Each row comes from the steps of one walk. Every step used is in the known rows, and no mark comes twice. Write the walk behind each row, first mark first.
Known rows:
mukanut/bebel/desu/nukalun: [  4   5  -2  -9   4  -4   5  -9   1  13 -13 -31  -5   1  25   1  15 -16
  -3  -1   5  -8  -3   7   5  -8  16  18   2   2  -9   1  -6  -4   5  -6
 -17   8   9  -1  14  12]
tofi/nukalun/vize: [  4   3  -4  20  -1  -6   5 -15   8  -1   0 -11  -7 -14  13  -6 -13   5
  -9  13   1 -12   0  -3   7   6  11   2 -10  16 -17   4   5   9 -15   4
  -7   5   1  -9  -3  10]
tuka/sobon/vize/gogo/desu: [ -2   6  -5   1  -4   7  -4   3 -12   1   7   9  -7  -4   5  -1  -1  -3
  18  -9   7  26   7  22 -11   8 -21  -5   1 -12   5  10 -11  -6   1   3
  20   2 -14 -11  -1  -1]
nukalun/maduk/gogo/desu/sobon/vize: [  4  -6  -6   3  -5  -3  -2  16   8  -6  -2  34   2   1  -9  13  -6  -1
   0  -3 -12   9  -5 -12 -12  -3  -3  -6  -4   4  15   0   4  -9   3   0
   2  -5  13   5   7  -3]
vize/nukalun: [-1  0 -2  7  5 14  5 -2 -5 -4  5 -9  2  0 16 -4  3  6  6 10  4 -2 10  0
  8  4  1  5  1 -4 -3  0 -5  4 -4 -1 10  6 -8 -2 -2  2]
maduk/gogo: [  6  -4   7   2  -1   1  -5   1  11  -9  10   1 -13  -5   6   6  -1   9
  -2   0  -4   4   2  -2   8   1   4  -4  -5  10  -2   3   1   4  -6   1
   1  -4 -12  -4   0   5]
mukanut/bebel/desu/nukalun/maduk/gogo/vize/sobon: [-10   0   0 -16  10  -9   5  11   1   3   1 -12   7   6 -11  16  13 -14
  -7  -4  -3 -14  -1   2  -6 -19  21   6   4  -3   7  -2   9 -12  12  -9
 -11   6  11   2   2  -6]
sobon/desu/nukalun/tofi: [  8   1   4   0  -5  -6  -1  -6  -2  10  -5 -14  11   0   7 -11  -2   4
 -12   3   7   5  -2  -5   5  -2  -5  -4   1 -13  -8   3 -11   4  -4   1
 -13  -1   4   3   5   0]
maduk/gogo/desu/nukalun/vize: [  7   1  -5  -4  -2 -11  -3 -11   9   8   1  14   7   2  -9   0  -6   1
 -12   0  -5   0   1  -7  -4  -7   6 -16   3   5  11   5  17  -4  -3   7
 -11   1  14 -12   9  -8]
tofi/nukalun/vize/gogo/maduk: [ -7   5  -2  16   3  -1  14  -2  12  -4  -1 -11   0  -6  -8  -9 -13   3
  -2   4   1  -5  12  -5   3   7  17  -8   4   8 -12   4  17  16 -17  13
   0   6   3 -16 -15  11]
tuka/sobon: [  3   0   5  -3   0   0  -8 -13  -8   3   5  -8 -13  -7  16  -4   4  -2
  10   2   2   2   2  17   3   4  -6   9   3   6  -2   1  -9  -5  -9  -8
   5  -1 -18  -6   2   8]
tofi/nukalun/maduk: [  5   0   2  13   2  -3   7  -4   9  -3   1  -9   2  -5  15  -1  -1   8
  -5  12  -4  -7   6  -9   8   2  19   8  -4   4 -22   2  -1   5 -17   0
 -12   8  -4  -5  -7  11]
tuka/sobon/desu/bebel: [  9  -1  10 -11  -6  -6 -16 -11 -18  12   1 -15  -6  -4  18  -7  -3  -6
   6   1  13   5  -2  18  -1   5 -17   6   2 -10  -4  13 -14  -6   6 -13
   4 -12 -21  10   4 -10]
nopebu/bebel/desu: [  7  16  -5   1 -13   8  -2  -9   4   3 -11 -25  -6 -13  27  -5  19  -7
   8  -4   1   6 -14   7  22  -2  12  14  -7 -10 -23   8 -17   4  -6  -4
 -10  -3  -8   0   2  12]
bebel/desu/sobon/maduk/gogo/vize/nukalun: [-17  -7   3  -2  -8  11   6  12  -3   2  -1   8   1   0 -22   4  17 -18
  16 -11  -9  -9  -1   7 -11   3  -4  -8  -4   8  20  -2   1   7  14   4
  11   0  13  14 -13 -11]
gogo/maduk/nukalun/tofi: [  5   2   6   4  -7   8   5   2  16  -7  -2   6  -2  13 -19  -9  -1  14
  -7   3  -5   6   8  -9   8  -3   1  -8  11   4  -4  -9   3  13 -12  18
  -4  -1   6  -2 -10  10]
maduk/gogo/vize: [  3  -8   7  -3  -3   1  -3   0  13  -6  14   3 -11 -11  -9   9   5   7
  -1  -9  -4   4   1  11  -1   5  -2  -4  -6  10   7  10   2   2  -7   7
   9   2  -8  -2   0  -2]
vize/nukalun/maduk/gogo/desu/bebel/mukanut: [  3   7  -3 -16   0   7   3  10   4  14  -3  -2  16  17 -18  -2   4  -4
   4   6   4  -2  17 -22   5 -11  11  -6   4 -19   0   8   1 -18   3 -11
 -10   0   5  -4  -4 -10]
vize/nukalun/maduk/gogo: [ -1   0   4  10   5   7   5  15   1 -16   8   4   7   8   4   5  -3   7
  -1  14  -8  -4  11 -15   5  -1  15 -10   0  -3   1  -1  13  -4   0  -3
   3  -1  -7  -3  -8  -3]
bebel/desu/nukalun: [ -1   3  -4 -10  -1   0   3 -13   3  16  -6 -24   1  -2  14  -3  17 -10
   6  -4   1   1  -6   4   5  -3  10  10   4  -3  -8  -3  -8   3  -1  -1
 -16   6   9  -5  11   1]
mukanut/bebel/desu/nukalun/maduk/gogo/vize/ziba: [ -8   1  -2 -13   9  -9   9   6   0   6  -7 -19   8  -1  -8   7   2 -11
 -15  -6  -9  -6  -8   5  -8 -13  24   6  13  -1  11   3  18 -11  12  -1
 -12  15  13   4  10   0]
vize/sobon/maduk/gogo/desu: [ -1  -6   5  -5  -1   8  -2   9   0  -8  11  30  -4   8 -12   8   9   9
   2 -11   0   3   6   3   1  -2 -11 -10  -5  -5  10  -4  -6   2   3   3
   5  -3 -14  -4 -11  -6]
sobon/maduk/gogo/desu/bebel: [ 14 -12   9 -12  -7   2  -5   4   4  11   0  19  -2   6  -6   3   3   2
  -4  -7   1   2   6   4   1   3 -10  -6  -6   2   5   9  -5   0   8   5
  -5  -9  -9   6  -6  -6]
tofi/nukalun/maduk/gogo/desu/sobon: [  0  -1   3   5  -4  -9   4   1  20   1   4  18   8   1 -18   8  -4   0
  -7   0 -17  -1  11 -21  -1  -9  18 -14   2  10  -2   7   2  -2  -9  -1
 -16   0  15  -4  -9   4]
mukanut/bebel: [  9  -1   2   2   6   1   2  -3   0  -3  -5 -15 -14  -1  32   1  -1   1
  -9   7   7  -6   2   8  10  -3   6  20  -6   9  -9   7  -7  -2  -3  -6
  -2   4  -8   0   9  20]
gogo/vize/nukalun/maduk: [-4 -4 -1  0  4 11  8  6 -7 -2  6 -3 12 -2 -1  0  5  5  2  9  0 -7  8  4
 -2  5  5  8  3 -7  6  6  5 -4 -7  3 10 11  2  3 -4 -5]
tofi/nukalun: [  4   1   2  13   1   1   4 -12  11  -1   6 -15  -6 -10  15  -3   0   8
   0   4   0  -3   9   2  11   7   8   6  -4   9 -20   4 -11  11 -15   4
  -5   9  -7  -5  -6  13]
mukanut/bebel/desu/nukalun/vize: [  3   9  -8   0   2 -10   5 -12  -2  13 -19 -28  -4  -2  24  -4   0 -18
  -9   9   5 -17 -11   4   3 -10  18  15  -2   9  -5   2  10  -4   6  -6
 -20   6  18  -4  17   8]
vize/nukalun/maduk/gogo/desu/sobon: [ -5  -1  -2  -1   1   6   6  12   3  -2   3  23  17  13 -15   5  -3  -1
   0   5 -13   0  12 -23  -4  -9  10 -16  10  -3  17   4   9  -9   1  -5
  -1  -2  16   0  -5  -7]
nukalun/maduk/gogo/desu/sobon/tuka: [ -1  -3   2  -4  -3  -7   1  11  10  -8  -6  39   3   0 -13  10 -10   2
  -5  -2 -15   7 -10 -15  -5   5  -3  -8   2   7  12   0   4  -6   7  -3
  -3  -8  13   7   5   3]
tofi/nukalun/vize/gogo: [ -2   7  -4  24   3  -2   9  -7   6  -3   2 -19  -2  -9  12  -8 -18   0
  -6  11   3  -4   8  -5   1   6  12  -6  -8   6 -18   8   9  12 -15   4
  -1   3  -1 -18  -8  11]
bebel/desu: [  0   7  -2  -1  -9   8   2 -10   5   5  -2 -21 -13 -11  19  -2  11  -4
   9  -1   2   2 -10   6  11   1   6  10  -6  -1  -9   5 -11   3  -6  -1
  -8   4  -2  -8   6   8]
maduk/nukalun/vize/sobon/tuka/ziba: [-13   2  -3   7   7 -14  -9  -5 -18 -28   8  26  -5   4  -6   4 -20   8
   5   2   0   4 -17   8 -12  10 -21  -3   1  13   5 -18  14   3   9   9
  22 -12  -6  -1   4   2]

Which walk is each row?
[ 10  -7   6  -5  -6  -3   2   5   9  12  -4  21  11  12 -21  -5   6   4
 -12  -6  -6   2   9  -6   1  -5  -5 -19  -1  -1   7  -1  -2   2   0  12
 -17  -2   8   0  -6   1] => sobon/maduk/gogo/desu/nukalun/tofi
[ -7 -13   6   7  -1  11   5  14  -1   1   0  18  10   5 -31  -4  -1  -5
  -3   1 -11 -10   9  -5  -8   3 -11 -15  -4   9  20  -2   3   4   5   5
  10  -5  13  17 -16  -2] => desu/sobon/maduk/gogo/vize/nukalun/tofi
[  5   4  -4  -5   2   5  11  -5   6  18  -3 -10  19   7  -6 -12  -3   0
 -11  -2   2  15  17  -7   0  -6   0 -13  10 -19  -2   8  -8   2 -10   6
 -13   3  12 -14  -1   9] => vize/gogo/desu/nukalun/tofi
[ -2  -4   7   6   1  11  -4   7  -8 -15   7  17  -5  19   1   3   9   9
   6  -2   2   0   3   5   0  -1 -13   7   0  -2  -6 -22  -6  15   5   6
  11  -4 -12   2 -11  -2] => vize/sobon/maduk/nukalun
[ -5  -3 -11   3   2   1   0   6   3  -4   1  23   0  -5 -13   4 -13   5
  -1 -14 -11  21  -7  -4 -12   1 -14  -9   6   1  25  -1   0  -4   8   3
  14   2   6   7  12  -3] => maduk/gogo/desu/sobon/vize/ziba
[ -5   5  -8  10  10  -2   0  -4  -9 -14  -4  11  -6 -10  11   2 -20   9
  -4   9   7  -5 -18  -2   2  12 -13   9  -5   6   0 -13   4   0   3  -4
  11  -5  -4   2   9   3] => nukalun/vize/sobon/tuka
[  9   1   2  -7  -4  -4   2  -4  16  12   1   7  11   5 -18  -3  -1   6
 -14  -3  -6   8  11 -13   3 -10   2 -21   4  -4   5   5  -2  -3  -7   8
 -18  -1  11  -8   2   3] => maduk/gogo/desu/nukalun/tofi
[  1   0   6  -3  -4   5   0   0  13 -11   4   9  -7  13  -9  -2   9  12
   4  -4  -5   7   5   1   3   1   1   1  13   5  -2 -10   4  14  -8  18
   5   3   0  -2  -6   4] => gogo/maduk/nukalun
[  7  -8   6  -3   7 -11  -1   5   7  -1   0   2   9   6   3   6   3   2
  -9   7 -10  -3   4 -12  -1  -6  18  -3   6   2  -1  -6  13  -4  -2  -3
 -12  -2   4  -3   4  -2] => desu/nukalun/maduk/gogo
[ 12   3  -1 -16   1   2  -1 -11   4  20 -12 -29  -4   0  10  -8   7  -6
   5   2  13  -3   1  -2  11   0   1  22  -2  -4 -16   3 -14  -7  -6 -16
 -10  -2  -5   1   8   8] => desu/bebel/mukanut
[  0   1  -8  -5   6  -7   1 -11   3   7  -2   7  11  -1 -15  -6 -16   7
 -16  -3  -6   6  -3  -7  -7  -7   6 -17  14   1  18   0  21  -4  -1   6
  -7   8  12 -11  12  -8] => maduk/gogo/desu/nukalun/vize/ziba
[-17 -10   7 -12   9 -11  -9   2  -9 -23  22  24  -8 -12 -22  19  -3   7
   8 -18  -4   8 -10  20 -13  17 -22  -7  -3  13  19  -4   3  -4   9   8
  29  -7 -18   7  -1  -3] => maduk/gogo/vize/sobon/tuka/ziba
[  1  -1  14  -8  -1 -19 -16   6 -13   0   5   7   7   7  -1   3   4  -5
  -1   0  -4   4   1   4  -8  -6   5 -12  10  -7   3   1   7 -11   6 -10
  -5  -6  -9  -1   2 -14] => tuka/sobon/desu/nukalun/maduk/gogo
[ -2  -5  -3  -5   6   9   5 -11  -3   2   4 -12  -3 -17   1  -4  -2  12
  -6  -9   0   8  -5  16  -3   9  -7  13   7  -1  10   5  -2   1  -9   5
  12  13  -6   2   7   4] => gogo/vize/ziba
[ -5  -4 -12  13   6  12   4   6  -9  -6  -4   5   5   0  12  -1  -4  -4
  13   6  -2   1   1  -4  -7  10 -12   7  -1   3   8 -10  -7   2   7  -4
  21   2   8  14   5   0] => desu/sobon/vize/nukalun
[ -8  -3   7  -6  -2   1 -10   7  -3 -14  20   7  -7  -7 -13  13   4  11
   0 -14   4   7  -2   9  -6  -1 -15  -9  -5 -10  11   8  -7   1   2   1
  17  -3 -17   4  -5 -18] => maduk/gogo/vize/sobon/desu
[ -1   3   1  -6  -3  -2  -5   2  -6  -5  -1   7   5  15 -16  -3 -14   8
  -4   3  12  -3  -2  -7  -5  -6 -10  -7  12  -9   3  -9  14   8   8   6
   7 -12   1  10  -4 -20] => gogo/maduk/nukalun/vize/sobon/desu/bebel
[ -3  -1  -6   8   6   2  -6  -4 -18  -5   2  -2 -11 -13  15  -5  -9   4
  10  -3   2  16  -9  21  -7  11 -19  11   8   0   9  -7  -5  -7   2  -4
  23   8 -19   3  11   3] => tuka/sobon/vize/ziba
[ -6  10  -3  20   0  -6  -1  -8  -5 -10   6  -7  -1 -10   9  -2 -14   8
  -5   7  11  -7  -3  -5   4   1  -1  -4  -9  -5 -14   2  -2   8  -8  -2
   3   0  -8  -5  -7  -6] => tofi/nukalun/vize/sobon/desu
[  4  14  -6  -8  -7   2   0  -4   3  15 -10 -10   8  17 -16 -12  -8  -7
   1   1  12  11   9 -10  -5 -10  -2  -5   5 -14 -11   9   6  -3   1   0
  -7  -4  11 -17   1  -3] => maduk/nukalun/vize/gogo/desu/bebel/mukanut
[  0  -4   1  -1  -3   3   5   2  -6   7 -22  -8 -11   3  23  -1  10 -22
   3  -1   0 -16 -12   9   2  -4   5  23 -10  13  -1  -2 -10   2  12 -11
 -10  -1  12  13   4  19] => mukanut/bebel/desu/sobon/maduk
[  2   5   0 -19   2   2  -7  -3 -11  12  -7 -24   3   3   6  -3   6  -1
   7  -3  23   1  -2  -5   9  -5 -10  16  -1 -24 -12   1 -23 -10   2 -21
  -1  -5 -12   6   3  -9] => vize/sobon/desu/bebel/mukanut
[  1   1   4  -7  -2  -8   0   5   9   6  -4  -9   5   4   0   6  10  -8
   0   2 -11  -4  -5 -10   2  -9  24  -3   3  -1  -4  -4  11  -3   4  -2
 -21   0  11  -7   5  -3] => bebel/desu/nukalun/maduk/gogo
[  6   8   8 -21  -8  -5 -16 -11 -16  19  -8 -25  -6   0   8 -10   8 -11
  16  -4  19   4  -3  11   3  -1 -13  12   2 -14 -11  10 -21 -15   3 -22
  -2  -6 -16   4   6  -7] => tuka/sobon/desu/bebel/mukanut
[-11   0  10   6  -1  -8  -3  12   4 -16  21   8   5  -7 -20  14   0  10
  -5  -6  -1  -2   5  -4  -4  -3   5 -13  -5  -8  -6   8   1   2  -5   3
   6   2 -10   2 -19 -16] => tofi/nukalun/maduk/gogo/vize/sobon/desu
[ -3   2 -11   7  -8   4   1   0   0   4 -11  -5 -11 -11  16   1   4 -13
  16  -5  -3   5 -19   3  -4   6  -6  13  -8   6   2  -4 -13   1   6  -4
   2  -1  15   9  13   4] => bebel/desu/sobon/vize
[ -5  -3   4  23   3  -5  -1   5   3 -15   7  14  -5  -1  -8   4 -12   6
  -5   7  -2 -19   4  -5   2   2   3 -12 -12  16  -7 -10  12  12  -1   4
   1  -4 -10  -4 -19  -1] => tofi/nukalun/vize/sobon/maduk/gogo
[ -1  -9   3 -14   6   0  -3   6  -2   4   7  27   9  15 -18   7  15   3
   2 -13  -2   1  10   1  -4  -6  -7 -10   5  -7  12 -13  -4   1   7   5
  -2   0  -2  -2  -8 -11] => vize/sobon/maduk/gogo/desu/nukalun
[ -4  12  -1 -13  -4  -3  -5   2  -3   1 -10  -3   6  18 -24  -7  -3   0
   5  -1  17  -3  -2 -13  -2 -10  -6   0  11 -15  -4 -12   7   1   5  -3
   1  -8   5   4  -4 -17] => gogo/maduk/nukalun/vize/sobon/desu/bebel/mukanut
[ -3  -6   4  -5   4 -10  -7  -9 -11 -15   4  10 -10 -11  14   3  -5   6
   6  -6  -1  10 -16  18   0  22 -17   8  -4  15   1  -2  -4   0   2   6
  16  -5 -14   4   9  15] => sobon/tuka/ziba
[ -8   6 -14  13   5   7  12  19 -12  -4 -18  -7   4   6  21   4  -1 -22
   7  13  -3 -12  -6  -7  -5  -6  10  17  -4   1   4  -3   0 -12  18 -13
   4   6  21  15   8   5] => mukanut/bebel/desu/sobon/vize/nukalun/maduk
[ -1  18 -16  -3   1  -3  -1 -14  -7  10 -15 -24  11  -7  14  -4   9 -14
   2   2   4  -9 -15  -3  13 -12  13   9   3 -13 -15  -8   0   0   0  -8
 -13  -4   8   0   6  -1] => nopebu/bebel/desu/nukalun/vize/sobon
[ -2  13  -6   1   0  -8  -3 -11  -5  11  -9 -27   5  -3  -1  -8 -10  -4
  -1   7  22 -12  -1 -14   6  -5   1   6  -6 -10 -22   3 -10  -3  -3 -17
  -8  -1  -2   1  -3  -8] => tofi/nukalun/vize/sobon/desu/bebel/mukanut
[ 2 -9  8 -3 -2 -3  0  9 10 -7 11  8 -3 -6 -9 11  1  7 -7  1 -8 -2 -1  2
 -4  2  8 -1 -5  6  5  9 12 -5 -7  3  1  1 -3 -1 -2 -2] => nukalun/maduk/gogo/vize
[  2  -1   7  13  -9  -4 -13  -3 -16  -7  -2  21 -12  10   2  -8  -3  -4
   6   7  -1  -6  -4  18  -9   3 -13   0  -1  16   0 -12  13   7   4   7
   8  -8  -9  -3  -6  -1] => tuka/sobon/maduk/nukalun/vize
[ -5 -13   7   3   0  12   1  14  -5  -9  12  16  -2   3 -13   4  11   3
   7  -5  -4  -6  11  12  -6  11  -9  -8  -8   4  14   1   4   6   6  11
  21   4  -9   7 -17 -10] => sobon/maduk/gogo/vize/nukalun
[  3 -17  12  -2  -5   2  -4   8   5  -6   9  17 -12  -5 -10   7  12   5
   0 -12  -4  -2   0  17  -5  11  -9   0 -12  11   8   3   2   7   1  11
  11   0 -10   6  -9  -2] => sobon/maduk/gogo/vize
[  1   4 -11  22   2  16   8  10  -4  -7  -1  -3   4  -1   9  -9 -10   9
   0  14   4   4   6  -6   4   9 -13  -3  -7  -6  -2  -2  -9   2  -1   5
  14   4  -2   6  -1   4] => sobon/vize/nukalun/tofi
[  4   7  -3  -3  -5   1   8 -11   6  20 -11 -28   6  -3   4 -12   6  -8
  -4   2  -1   0  -5  -6   9  -5   9   1   4  -6  -9  -1 -10   2  -5   1
 -25   2  15  -4   7   8] => bebel/desu/nukalun/tofi
[  3  -8  -7   7   0   2  -1   0   0  -2  -7   6  -7  -8  17   1  -3  -2
   6   1  -2   6 -11   3  -6   9 -11  14  -6  10   4  -7 -10   1   1  -4
  12  -4   7  11  13   6] => desu/sobon/vize
